Every row comes from one small tree of marks. Brackets hold a mark, then the marks that hang from it, in alphabetical order. Every link used is in the known rows. Which tree was each row made from?
Known rows:
(P (Q E (X (M L)))): [-10.3 -13.4  -1.9 -44.8  -1.3 -11.5 -20.2  15.1 -11.5  -1.6  50.8   6.8
  10.3  -1.4  27.8 -17.7 -20.4  38.9 -29.7   2.8   8.4  21.3   0.0 -24.8]
(X (M E L) (Q P)): [  9.3 -30.4  -8.1 -39.8  17.3  -4.3 -27.3  10.1 -31.2   6.4  26.0   5.0
  13.7   4.0  24.5 -10.3 -23.4  16.7 -23.2   6.9   0.8  -7.0 -14.5  -6.4]
(M E L): [  7.5 -10.9   2.0 -29.5  -1.0   7.5 -26.0  -0.2 -18.2   2.8  21.2   7.8
   4.4  -4.1  21.3 -13.8  -0.9  12.4 -21.8  -6.6   2.1 -23.2  -9.6   8.0]
(W L (X (M E) Q)): [ 31.8 -24.3  11.9 -31.5  -1.1  -3.3 -29.4  13.7 -25.8   6.2  16.9  11.3
  10.0 -14.6  10.4 -24.9 -10.8  11.8 -28.4   4.9  -3.2  10.4 -21.2 -15.7]
(C (X M (Q E P))): [  5.9 -18.8  -4.4 -23.6  10.7 -13.6 -10.7  10.3   5.3   1.8  49.9   9.4
  15.5  12.7  20.0   7.8 -27.9  15.7 -20.8   9.0  -7.7  27.8 -22.2 -20.6]
(X (M E L) Q): [  9.0 -20.3  -2.5 -34.7  11.7   0.9 -36.0  10.8 -37.1   3.6  12.1  -2.4
  10.1   1.4  32.6 -24.3  -8.3  20.9 -28.0  -3.3  -4.2  -1.2 -22.1  -9.6]
(P (Q (E (M L)) X)): [ -2.3  -8.3  -7.0 -31.0  -9.6 -17.6 -19.4   5.0  -9.9 -11.8  59.3  15.0
   8.1  -8.5  23.2  -9.6 -10.1  24.1 -28.3   0.7   1.3  17.8  -0.8 -30.4]
(W L P (X (Q E))): [ 25.9 -28.0  10.7 -19.0   0.8 -11.4 -21.4  11.9  -7.7   2.0  28.3   9.3
  13.8 -24.4 -23.3  -2.3 -20.5   8.9 -28.2  10.5  -8.6   1.5  -6.3  -5.2]
(Q (E (M L)) P): [ -0.1 -16.7  -7.0 -29.9   4.8 -15.0  -8.0  -4.3   4.7  -3.0  54.9  13.9
  17.4   4.9  23.2   9.2 -15.4   4.9 -25.3   3.6   5.0  -7.3  -1.9 -11.6]
(M E): [  6.3  -0.5   1.6 -24.3  -0.5   9.9  -9.4  -4.3  -6.5   9.2  15.9  10.5
   4.0   4.8  15.3 -14.2  -2.6  17.1 -13.9 -10.1  -8.0 -12.0 -11.2   2.9]
(Q (E M) P X): [  5.3  -9.1  -1.5 -26.0  -2.5 -20.1   4.6  -7.2  21.6   0.0  55.4  20.6
  14.5  10.7  18.5   4.4 -16.1   9.0 -20.6   7.9   2.8  14.4   1.4 -31.4]
(X (M E L)): [  4.8 -16.3   4.9 -41.0   0.5   8.5 -27.8   9.3 -20.6   7.9  17.1   1.5
  11.7   4.2  36.3 -16.0   2.0  19.7 -27.1  -3.0   4.8  -9.3 -14.8  -5.4]
(Q E P X): [ -0.6  -6.2   0.0 -30.5   2.6 -14.1   5.9  -6.8  23.1   6.8  52.0  19.4
   7.6  10.3   6.9  -0.1 -26.8  19.5 -16.2   8.1   7.8   4.6   8.5 -11.5]
(W L (X (M E))): [ 27.4 -19.9  19.2 -34.9 -11.5   4.6 -22.9  12.7  -9.0   6.9  24.8  15.1
  12.6 -10.3  13.8 -15.6  -4.4  11.7 -28.6   7.7   6.9   1.5 -11.9 -10.0]
(W L (P Q)): [  1.7 -28.2   7.0 -28.2  -7.8   6.4  -1.5  27.0 -15.1  -6.4  22.6   1.0
  18.7 -21.2 -16.7  13.4  -6.9  14.4 -10.9  20.6 -22.2 -10.0   6.2  15.3]
(C (X Q)): [  7.1  -3.1   0.5  -5.3  -3.8  -6.9 -10.8   8.6 -12.3 -16.2  20.9   1.0
   3.9  -5.1   7.3  -2.2  -1.7   3.1  -6.3   6.2 -28.3  15.7 -23.8   1.9]
(Q P X): [ -0.5  -7.8   3.2 -27.8  -3.3 -10.4  13.5   1.2  12.2  -5.5  37.6  14.9
   6.7   4.8   3.8   2.5 -13.3   8.9  -1.1  20.0  -2.7   0.2   7.2  -1.0]
(C L (X M)): [  5.9 -13.7  13.2 -19.5 -20.2   9.3 -12.6  26.0   7.5  -8.2  28.8  -1.1
  11.4  -1.9  19.1  23.9   3.3  -2.6 -20.7  24.8 -21.1  17.9 -25.1  -7.2]
(W P (X M)): [  9.7 -14.2  23.6 -27.1  -9.0   2.0  -3.1  16.3  -6.1  -3.0  17.0   4.8
  17.5  -8.3 -10.6   4.6  -0.3  15.9 -15.3  11.6 -11.8   4.3 -16.2  -7.7]
(C X): [  2.3   0.6   7.7 -11.0 -14.6   2.6  -1.3   8.7   4.8 -13.4  28.6   7.1
   6.6   0.4  12.3   6.9   5.2   0.8  -5.8   7.4 -18.7   6.6 -16.2   6.6]
(X M Q): [ -2.3  -6.8  -0.1 -24.7  11.9  -4.1  -4.0   9.2 -20.8  -3.3   8.8  -7.2
  11.7   4.2  16.2 -15.1 -10.4  19.9  -8.8   2.7 -21.9  15.6 -22.2  -7.8]

Write each row's tree:
[  7.7  -9.3  -1.5 -29.6  11.4   5.4 -19.9   6.7 -25.3   9.7   6.4  -2.4
   8.8   8.0  23.6 -24.9  -9.7  24.1 -20.8  -6.0 -13.3   8.5 -27.6 -15.8]	(X (M E) Q)
[  0.5  -9.4 -14.2 -20.8  21.6 -13.1  -0.8  -6.0   0.1   6.8  39.9   8.1
   6.5   8.6  -0.4  -0.8 -36.1  19.4 -11.2  -1.0 -11.8   4.0  -7.6  -2.0]	(X (Q E P))
[ -2.5 -16.2  -9.8 -33.4  25.0 -12.2  -3.0   1.4  -1.4  11.9  39.8   4.5
  15.8  14.7  14.1  -2.2 -36.6  27.3 -18.0   3.7  -5.7  15.8 -14.0 -16.5]	(X M (Q E P))
[ -9.4  -3.5   0.1 -40.1   0.3  -7.2  -4.3   9.5  -1.0   4.1  47.0   8.0
  10.0   6.0  19.6 -14.9 -20.4  43.5 -21.4  -1.2  -0.1  32.2  -4.9 -30.8]	(P (Q E (X M)))
[  1.0 -13.6  11.0 -27.2 -11.6   0.1 -18.0  20.3  -8.9 -15.8  30.0   1.2
  15.7  -0.2  36.1   4.6   7.8   4.5 -18.5  14.6  -5.3   6.6 -17.7  -3.5]	(C (X (M L)))
[ -7.7   2.5  -3.2 -28.0  -3.7  -7.8  -1.9   2.4   1.9  -0.8  50.7  14.0
   1.0  -2.0   6.4 -13.0 -21.2  35.6 -15.1  -4.7  -3.4  20.6   0.4 -15.8]	(P (Q E X))
[  5.6 -21.4 -15.3 -23.2  15.8 -24.2 -16.7  -3.4 -12.9  -5.1  50.9   8.6
  14.0   1.0  17.1  -0.8 -23.7   5.2 -24.2   3.7  -5.5   0.8  -9.9 -15.7]	(X (Q (E (M L)) P))
[  0.7 -16.7   0.7 -47.5  -8.7  -0.8 -31.0  18.1 -29.5  -1.0  36.5   9.8
   6.9  -4.2  30.6 -23.4  -5.7  34.0 -29.7   2.6   6.0   9.2  -5.0 -19.3]	(P (Q (X (M E L))))
[  9.8 -17.0   1.8 -16.0  -2.6  -0.7 -26.1  20.6   2.8   1.1  37.1  -3.2
  10.0   1.5  19.1  13.8 -14.3   8.6 -33.4  13.8 -18.2  32.1 -32.8 -25.2]	(C L (X M (Q E)))
[ -2.2  -3.3   8.5 -36.7   0.0  -6.7  -2.3   4.7  14.9   8.3  33.1   6.7
  12.9  14.7  29.7 -14.5 -11.7  31.7 -26.0   1.3   9.4  23.8  -9.4 -30.0]	(Q E (X M))
[  5.7 -18.4  -2.9 -32.5  -3.8 -24.9  -9.1  -3.0  10.4  -5.9  61.6  19.4
  14.7   3.7  26.3   3.7 -14.9   7.8 -27.2  14.0  12.9   2.2   5.2 -26.7]	(Q (E (M L)) P X)
[ -2.0 -21.3   0.9 -46.5   6.7 -16.4 -10.6   6.4  10.4   5.8  55.0  12.7
  16.3   8.5  28.7  -3.2 -25.4  22.4 -27.5  15.0  22.3   6.4   5.2 -20.5]	(Q E P (X (M L)))
[  4.1 -11.4 -10.8 -18.6   9.6 -19.5 -23.2   0.9 -19.7  -7.8  33.3   3.2
  10.1  -2.6  23.4 -13.5  -9.2  10.4 -26.7  -7.1  -9.9   5.9 -18.0 -19.4]	(X (Q (E (M L))))
[ 12.3  -1.9  -4.7  -4.4  -3.2 -14.8 -16.1   3.0  -1.1 -10.3  41.1   9.8
   9.9   1.6  22.9  -0.9  -2.0   4.4 -23.9  -3.8 -21.8  29.4 -30.7 -29.1]	(C (X (Q (E M))))
[  8.0  -7.9  12.0 -37.3  -7.2   3.8 -12.3   5.6  -1.1   8.5  17.3   8.6
   9.5  10.6  32.3 -21.0   0.6  26.8 -23.3   2.0   5.9  10.5 -11.5 -24.4]	(Q (X (M E)))
[  5.0  -9.8  10.8 -19.2 -13.9   0.3  -3.4  15.2 -18.1 -11.6  32.0   9.5
   6.5 -21.1 -33.7   6.7 -10.3  21.3  -6.3   6.3 -26.2   3.7  -5.6   5.7]	(W (P Q) X)
[ 14.5 -22.2   2.4 -32.5   7.4 -21.3 -17.0  11.2 -27.4 -10.8  39.8   9.2
   8.7  -8.4   2.0  -6.6 -25.4   9.3 -12.7  17.3  -6.4   5.0 -11.9  -3.3]	(W (X (M L) (Q P)))
[ -6.4  -7.0 -11.5 -27.2  -1.1 -11.1 -17.1   4.5 -16.9  -8.0  53.3   9.9
   9.6  -5.1  20.8  -4.4 -13.2  22.0 -25.2  -7.5  -8.6   6.2  -8.0 -17.3]	(P (Q (E (M L))))
[  8.8 -28.2   6.7 -48.8  -1.3  -6.0 -21.3   9.5  -7.0   6.2  38.6  15.6
  15.8   5.5  33.5  -7.6 -11.8  17.8 -27.6  15.8  19.6  -6.3   1.2 -16.4]	(Q P (X (M E L)))
[ 12.5 -20.3  -7.9 -10.9   0.5  -8.2 -17.8  12.5  10.1  -2.1  55.6   8.9
   5.8  -3.2  -2.4  28.1 -29.9  -4.1 -23.0  20.3 -19.0  15.5 -17.8  -6.6]	(C L (X (Q E P)))
[  8.1  -9.4  15.0 -33.1  -9.1  -7.3 -14.8  12.2 -17.0 -10.7  31.0   5.5
   7.6  -8.1  14.6 -10.4  -3.1  11.9 -14.9   6.6  -1.6   3.2 -12.0  -4.1]	(W (X (M L)))
[  6.5  -2.4  -4.1  -6.8   2.3  -8.6 -15.6   2.9   0.9  -3.6  33.6   5.3
   4.3   1.4  10.7  -3.4 -12.4  12.5 -18.1  -4.4 -15.9  22.2 -24.6  -9.8]	(C (X (Q E)))
[  4.0 -11.4 -13.3 -16.8  16.4 -20.5   0.1  -6.7  -1.3  -1.1  45.4  11.9
  12.4   7.9  10.7   1.6 -24.0   9.3 -17.8  -1.4 -15.1  10.7 -15.7 -22.1]	(X (Q (E M) P))
[ 12.8 -11.5   2.3  -3.3 -12.2   0.2 -19.9  18.9  -8.6 -16.2  23.6  -1.7
   1.5 -12.4   0.6  16.3  -3.2  -8.9 -14.7  19.4 -34.3  15.2 -27.1   2.1]	(C L (X Q))
[ 25.8 -27.9  14.5 -15.8  -6.6  -8.4 -14.1  19.2 -18.0  -9.9  14.3   4.7
  12.2 -29.9 -28.4   1.4  -7.0  -1.9 -15.0  22.0 -19.8  -2.7  -6.5   7.9]	(W L P (X Q))
[  6.7 -27.9  -0.7 -28.3   2.1 -14.0 -20.3  19.5 -18.8 -15.0  40.2   2.8
  16.1  -1.7  22.5   8.1 -13.1   2.7 -14.0  24.6 -10.2  10.5 -16.4  -2.9]	(C (X (M L) (Q P)))
[  5.9 -18.0   2.3 -20.7  -2.3  -8.5 -26.6  22.9 -25.3 -17.7  23.2  -3.6
  13.2  -3.3  29.7  -5.5   1.9   6.4 -18.6  13.2 -14.8  16.6 -26.3  -6.5]	(C (X (M L) Q))
[  5.8 -18.6  -0.8 -20.2   3.8  -9.4  -4.2  15.7  -5.5 -10.6  32.8   4.9
  13.9   7.1  14.4  10.1 -16.2   8.5  -8.3  21.8 -18.7  21.9 -22.6  -8.7]	(C (X M (Q P)))
[ 13.1 -12.4  -8.9  -9.6   3.0 -19.8  -9.4   0.2   4.5  -8.8  56.3  17.1
  15.5   5.3  15.1  12.0 -16.3   0.6 -21.8   7.8 -15.0  22.7 -24.3 -24.4]	(C (X (Q (E M) P)))
[ 20.7 -30.4  26.0 -32.0 -14.0   1.7  -7.3  26.5  -3.4  -2.8  18.1   4.5
  23.0 -18.3  -9.7   8.0   0.0   5.9 -22.0  26.5  -6.8  -2.4  -4.9  -1.4]	(W L P (X M))
[  8.0 -11.4  -8.0 -12.8   8.0 -13.3  -8.8   2.2   7.8  -1.5  50.3  13.2
   8.2   6.7   5.9  10.0 -28.3   9.4 -15.4   7.1 -13.7  15.4 -16.1  -6.6]	(C (X (Q E P)))
[ -2.6 -24.2 -11.0 -38.5  24.9 -16.0 -17.1   5.4 -12.8   6.8  42.4   1.7
  15.0   8.8  20.1  -3.7 -35.5  24.0 -23.8   5.4   3.2   2.9  -8.4 -10.4]	(X (M L) (Q E P))
[ 14.5 -30.7  16.8 -36.8 -13.3   2.1 -10.8  32.7 -18.6  -7.3  32.9   5.7
  20.4 -24.5 -19.1   7.4  -9.2  20.1 -18.8  23.0 -15.3   8.2  -2.7  -3.6]	(W L (P Q) (X M))
[ -6.3   2.9 -10.6 -23.6  -0.6  -5.7  -2.6  -1.5  -6.9  -2.7  50.6  11.9
  10.0   1.1  13.6  -3.7 -13.1  27.5 -18.7 -12.3 -18.4  18.8 -12.7 -22.7]	(P (Q (E M)))
[  5.5 -29.1  10.2 -31.8 -15.2  -1.0  -5.6  28.4  -9.2  -9.4  27.2   6.0
  17.6 -22.0 -13.8   4.6  -4.2  18.0 -15.0  29.9 -12.8   0.1  12.7   1.4]	(W L (P (Q X)))
